Known rows, with every way that one mark hangs from another:
noza[pama[fikub[nebem[giton]] nupun[duresal]]]: [ -6 -12  10  -5   0  -2  16  29  -8  -9  11  13  -3  -1  -2]
pama[fikub noza nupun]: [-13  -4   4  -5   0   5  12  33   0 -13   0   4 -10  11   3]
pama[fikub[nebem[giton]] noza nupun[duresal]]: [-14 -15   1  -6   8   3  13  43  -9 -11  13  10 -11  -1   2]
noza[pama[fikub[nebem] nupun]]: [-6 -9 15 -3 -6  4 13 22 -9 -9 -1  3 -7 10 -1]
nupun[duresal]: [ 4 -1 -4 -1  4 -2  1  2  1  1 12  3 -1 -1 -1]
noza[pama[fikub[nebem] nupun[duresal]]]: [ -1 -10  11  -4  -2   2  15  24  -8  -9  11   6  -9   9  -2]
fibe[nupun[duresal]]: [ 5  5 -5 -2  4  0  2  8  3 -7 14  3  4  5 -6]
fibe[fikub[nebem] noza nupun]: [  7 -10   0  -4   3   3  -4  15  -4 -26   4   1   7   7  -6]
nupun[duresal[fikub[nebem]]]: [ 2 -8 -3 -3  5  5  5  6 -9 -2  9  6 -4  2  7]
pama[fikub[nebem] noza nupun[duresal]]: [ -9 -12   3  -5   6   7  12  39  -8 -10  13   4 -16  10   2]
pama[fikub[nebem[giton]] noza nupun]: [-18 -15   5  -6   3   5  12  41 -10 -11   2   8 -11   0   4]
fibe[fikub[nebem] noza[pama] nupun[duresal]]: [ 17 -10   5  -6  -1   2   1  15  -4 -27  17  10  10   8  -9]
pama[fikub[nebem[giton]]]: [-11 -12   1  -3   4  -2   9  17  -9  -6   5   5  -4 -10   1]
fibe[noza[pama[fikub nupun]]]: [  1  -6  12  -5  -7   1  15  22   3 -19   0  10   3  12  -1]
duresal[fikub]: [-1  0 -1 -2  0  4  4  1  0 -4 -4  6  2  3  8]
giton[nebem]: [ -1   2  -1  -2   3   1  -5  -1   2   0   3   0 -12   2  -1]

Rows:
[  7  -2   9  -6  -6   1  14  16   4 -25   9  10  10  11  -5] -> fibe[noza[pama[fikub]] nupun]
[-4 -3 -2 -6  4  9  8 27  0 -9  5 12 -5 12  9] -> pama[noza nupun[duresal[fikub]]]
[ -1  -2  10  -5  -3  -1  15  21   2 -10   9   9  -3   9  -2] -> noza[pama[fikub nupun[duresal]]]
[ 13  -7   8  -4  -6  -1  -1   3   2 -20   2  10  12   3  -2] -> fibe[fikub noza[pama]]
[ -1 -10   6  -5  -1   3  11  20  -9  -6   4  18   2   1   5] -> noza[pama[nupun[duresal[fikub[nebem[giton]]]]]]
[ 11 -15   8  -6  -1   2   2  21  -6 -20   8  10   2   9  -4] -> fibe[fikub[nebem] noza[pama[nupun[duresal]]]]
[-10 -12  13  -4  -4   0  14  27  -9 -10  -1  10  -2   0  -1] -> noza[pama[fikub[nebem[giton]] nupun]]
[ 3 -8  9 -4 -3  7 10 16 -9 -5  3 12 -3 11  4] -> noza[pama[nupun[duresal[fikub[nebem]]]]]
[ 10 -10   2  -8   0   3  11  18  -6 -20  15  21  15   1   1] -> fibe[noza[pama] nupun[duresal[fikub[nebem[giton]]]]]
[ -7 -10   2  -3   6   1  11  26  -7  -7  10   0 -12   7  -1] -> pama[fikub[nebem] nupun[duresal]]
[ -2 -11  -5  -4   7   1   6  11  -9  -2  10  12   1  -9   7] -> nupun[duresal[fikub[nebem[giton]]]]
[ -4 -17  12  -6  -4   0  15  30  -8 -18   1  13   2   2   0] -> fibe[noza[pama[fikub[nebem[giton]] nupun]]]
[ 10   0  -7  -7   5   3   7  12   5 -21  12  12  12  10   2] -> fibe[noza nupun[duresal[fikub]]]
[ -9  -4   1  -6   5   4  13  35   1 -12  12   7 -11  10   3] -> pama[fikub noza nupun[duresal]]
[ 10 -10   7  -7  -1   1  14  22  -5 -23  22  10   4  10  -7] -> fibe[noza[pama[fikub[nebem]]] nupun[duresal]]
[ -9 -13  -2  -6   7   8   9  35 -10  -8   6  16  -6   1   9] -> pama[noza nupun[duresal[fikub[nebem[giton]]]]]
[ -1  -9  13  -2  -6   2  11  11 -10  -7   6   4  -5   3   0] -> noza[pama[fikub[nebem]]]
[-3 -3 -1 -4  4  4  5 26  0 -5  9  6 -7  9  1] -> pama[noza nupun[duresal]]
[ 11 -10  -4  -5   7   1  -3  17  -3 -26  16   4   6   6  -7] -> fibe[fikub[nebem] noza nupun[duresal]]
[  7  -7  10  -5  -6   1   1  15   3 -23  -5  10   9  11  -2] -> fibe[fikub noza[pama[nupun]]]
[-13 -12   6  -5   2   9  12  36 -10 -11   1   1 -15  11   3] -> pama[fikub[nebem] noza nupun]
[-6 -2  0 -4  5 -2 12 23  3 -9  9  3 -7  7  0] -> pama[fikub nupun[duresal]]
